Every row comes from one small tree of marks. The marks that hang from a mark follow it in brackets, in the order of their numbers. Every link used is in the known rows. Which tree was each row made from?
Known rows:
J_903[J_402[J_187[J_272[J_900 J_979]]] J_614]: [ 0.36  0.62  1.73  0.01  0.61 -2.21  0.93 -3.06  1.29  1.24 -0.13 -2.47
  0.26  0.62  0.29 -0.83  1.58  0.86]
J_272[J_187[J_402] J_900 J_979]: [-0.69 -0.23 -0.87 -1.59  0.72  3.66 -0.70  1.56 -0.26  0.51 -0.82  0.63
  1.59 -0.53  0.07 -0.03 -2.11 -0.75]
J_272[J_187[J_402] J_979]: [-0.90  0.42 -1.75 -0.26 -0.03  1.63 -0.55 -0.06 -0.14 -0.16 -0.55  1.69
  0.69 -0.47  0.19  0.93 -0.85 -1.88]
J_614[J_903[J_402[J_187[J_272[J_900 J_979]]]]]: [ 0.29  0.94  2.69  1.54 -0.10 -2.48  0.82 -1.52  2.04  0.84  0.93 -4.19
  0.05 -0.01  0.35 -0.46 -0.29  0.24]
J_979[J_272]: [-0.64  0.08 -2.90  2.05 -0.65 -0.35  0.31  0.02  1.15 -0.81 -0.20 -0.39
 -1.33 -0.20  0.19 -1.44 -0.06  0.29]
J_900[J_272[J_187[J_402[J_903[J_614]]] J_979]]: [ 0.42 -0.02  2.52 -2.84  0.40  2.20 -0.87  3.75 -1.98  0.92 -0.53  1.79
  2.01 -0.72  0.32  1.00  0.93  0.28]
J_979[J_272[J_187[J_402[J_903[J_614]]] J_900]]: [ 0.63 -0.24  1.50 -2.62  0.54  6.71 -0.81  2.81 -0.55  0.84 -0.98  1.88
  2.39  0.73 -0.47  0.29 -1.00  1.97]
J_187[J_272 J_402]: [-1.24 -0.06 -3.12  0.86 -1.62 -1.71  0.29 -4.23  0.59 -1.06 -0.43  0.07
 -2.73 -1.15  0.51  0.37  0.16 -1.65]
J_272[J_979]: [-0.76  0.08 -1.71  2.09  0.16 -2.46  0.28 -0.88  0.25 -0.71  0.16 -0.27
 -1.02 -0.77  0.33 -1.61 -0.27 -0.65]
J_187[J_402]: [-1.31 -0.18 -4.16  2.06 -0.76 -1.30  0.05 -3.79  1.38 -0.74 -0.62  0.55
 -2.00 -1.65  0.10  0.49  0.24 -1.18]
J_402[J_187[J_272] J_903]: [ 0.38 -0.28 -1.18  2.33 -1.02 -5.36  0.73 -1.96  0.42 -1.30  1.50 -0.52
 -2.71  1.43 -0.15  0.14  1.47 -0.98]
J_614[J_903]: [-0.26  0.73  0.93  3.05 -0.36 -3.07  0.60 -2.83  1.83 -1.27  0.62 -1.53
 -1.89 -1.33  0.03  0.23 -0.24  0.55]
J_272[J_187 J_979]: [-0.47  0.43 -0.55  0.42  0.39 -0.70 -0.08  0.53 -0.21 -0.76  0.25  0.73
 -0.18  0.32  0.00 -0.13 -0.63 -1.07]
J_979[J_272[J_187[J_402] J_900]]: [-0.54 -0.23 -2.15 -1.22 -0.09  5.16 -0.62  2.26  0.60  0.36 -1.15  0.20
  1.01 -0.15 -0.05  0.10 -1.64  0.24]
J_614[J_903[J_402]]: [-0.08  1.27  2.14  2.91 -0.26 -3.29  0.80 -3.21  1.98 -0.27  1.17 -2.72
 -1.07 -0.33 -0.60  0.58  0.41  0.97]
J_402[J_187[J_272[J_900 J_979]] J_903]: [ 0.61 -0.72  0.31  0.84  0.00 -2.38  0.42  1.22 -0.45 -0.09  1.06 -1.08
 -0.47  1.42  0.17 -1.52 -0.24 -0.26]
J_900[J_272]: [-0.78 -0.43 -2.21  1.15 -0.42 -4.33  0.34  1.14  0.43 -0.82  0.24 -1.70
 -2.42 -1.70  0.56 -0.57  1.23  0.06]
J_533[J_272[J_187[J_402[J_903[J_614]]] J_900 J_979]]: [ 1.12 -0.34  0.77 -2.41  0.98  3.95 -0.78  2.62 -1.61  2.00 -1.30  1.00
  3.49 -1.06 -0.76  0.50 -0.51  0.71]
J_903[J_614]: [-0.12  0.27 -0.03  1.49  0.37 -2.67  0.58 -4.14  1.03 -0.98 -0.48  0.41
 -1.77 -0.79  0.06  0.03  1.21  1.26]

Write each row's tree:
[ 1.03  0.05  1.31  1.15 -0.44 -4.03  0.80 -3.19  0.34 -0.82  0.73  0.38
 -1.78  1.29 -0.12  0.57  2.02  0.39]
J_402[J_187[J_272] J_903[J_614]]
[ 0.02 -0.51  1.25 -1.85  0.92  4.40 -0.96  3.17 -1.74  0.67 -0.02  1.48
  2.41  0.54 -0.59  0.13 -2.00 -0.02]
J_272[J_187[J_402[J_903]] J_900 J_979]
[-0.47  0.05 -0.13 -1.05  0.14 -1.31 -0.26  4.14 -0.88 -0.11  0.09 -0.57
 -0.10 -0.86  0.57 -0.20  0.37 -0.66]
J_900[J_272[J_187 J_979]]
[ 1.27 -0.40  2.78 -0.51  0.62 -0.98  0.49 -0.28 -0.68  0.32  0.35 -0.27
  0.37  1.20  0.26 -0.98  0.55  1.09]
J_402[J_187[J_272[J_900 J_979]] J_903[J_614]]
[ 1.06 -0.03  0.21  2.40  0.31 -4.04  0.59 -2.78  0.93 -0.66  0.60  0.89
 -1.23  0.72 -0.35  0.57  2.16  0.95]
J_402[J_187 J_903[J_614]]
[-0.30 -0.41 -2.96  1.85 -0.60 -4.59  0.94 -2.14  1.86 -0.78  0.23 -2.44
 -3.00  0.07  0.47 -0.88  0.24 -0.81]
J_402[J_187[J_272[J_900]]]
[-0.16 -0.13 -0.91 -0.61  0.34  3.29 -0.16  3.12  0.47 -0.28 -0.35 -0.56
  0.41  0.68 -0.22 -0.82 -1.39  1.04]
J_979[J_272[J_187 J_900]]
[-0.06  0.05 -1.21 -0.51 -0.61  4.08 -0.68  1.87 -0.33 -0.21 -0.12  1.91
  0.91  1.04 -0.45  0.99 -0.38 -0.22]
J_979[J_272[J_187[J_402[J_903]]]]
[ 0.52 -0.39  3.13 -2.91  1.42  5.30 -0.90  2.18 -1.51  0.97 -0.51  2.12
  3.14  0.47 -0.45  0.29 -1.39  1.17]
J_272[J_187[J_402[J_903[J_614]]] J_900 J_979]
[-0.26  0.25 -0.94  1.29 -0.03 -3.62  0.89 -1.51  1.42  0.78  0.77 -3.57
 -0.73  0.90  0.20 -1.31  0.84 -0.68]
J_903[J_402[J_187[J_272[J_900 J_979]]]]
[ 0.16  1.33  1.35  2.91 -0.95 -4.84  1.11 -4.27  2.88 -0.22  1.28 -3.80
 -1.76  0.16  0.01  0.75  1.25 -0.34]
J_614[J_903[J_402[J_187[J_272]]]]
[ 0.38 -0.49  2.93 -2.61  0.17  3.32 -0.29 -0.29 -2.08  0.75 -0.70  1.02
  1.50  0.00  0.23 -0.75 -0.96  1.15]
J_187[J_272[J_900 J_979] J_402[J_903[J_614]]]
[ 0.36  0.26  1.22 -0.92  0.11  1.83 -0.48 -1.60 -0.52 -0.57 -0.13  2.86
  0.42  0.56 -0.85  2.44  0.71  0.27]
J_272[J_187[J_402[J_903[J_614]]]]
[ 0.19 -0.54 -0.33 -1.65  0.05  5.80 -0.76  3.69 -0.54  0.41 -0.40  1.14
  1.80  0.93 -0.59  0.13 -1.62  0.82]
J_979[J_272[J_187[J_402[J_903]] J_900]]
[-0.22 -0.24  0.52 -0.88  1.16  1.49 -0.23  2.61 -0.35 -0.08  0.18 -0.41
  0.79  0.42 -0.15 -0.86 -1.88  0.19]
J_272[J_187 J_900 J_979]
[ 0.63 -0.73 -1.36 -1.51  0.56  2.84 -0.79  3.63 -1.32  1.67 -0.66  0.32
  2.81 -0.93 -0.73  0.09 -1.00 -0.40]
J_533[J_272[J_187[J_402[J_903]] J_900 J_979]]
[-0.41 -0.29 -0.06 -0.45 -1.07  0.68 -0.23 -1.08 -1.63 -0.18  0.25  1.35
 -0.25  0.09  0.16 -0.20 -0.35 -1.10]
J_187[J_272[J_979] J_402[J_903]]
[ 0.13  0.06  1.84 -1.42 -0.55  1.66 -0.19 -2.10 -1.91  0.21 -0.50  2.01
  0.60  0.08  0.34  0.03  0.29  0.08]
J_187[J_272[J_979] J_402[J_903[J_614]]]
[-0.80 -0.05 -1.31 -1.52 -0.31  0.79 -0.66  3.30 -0.64  0.45 -0.61  0.33
  0.55 -1.57  0.73  0.57  0.24 -1.59]
J_900[J_272[J_187[J_402] J_979]]
[ 1.02  0.19  1.94  0.66 -0.09 -2.85  0.60 -1.82 -0.47 -0.17  0.51  0.70
 -0.45  1.22  0.38 -0.33  1.53  0.08]
J_402[J_187[J_272[J_979]] J_903[J_614]]
[-0.20 -0.34 -0.59 -1.30 -0.61 -0.08 -0.61  3.01 -0.95 -0.17  0.36  0.66
 -0.26 -0.46 -0.26  1.68  0.95 -0.54]
J_900[J_272[J_187[J_402[J_903]]]]
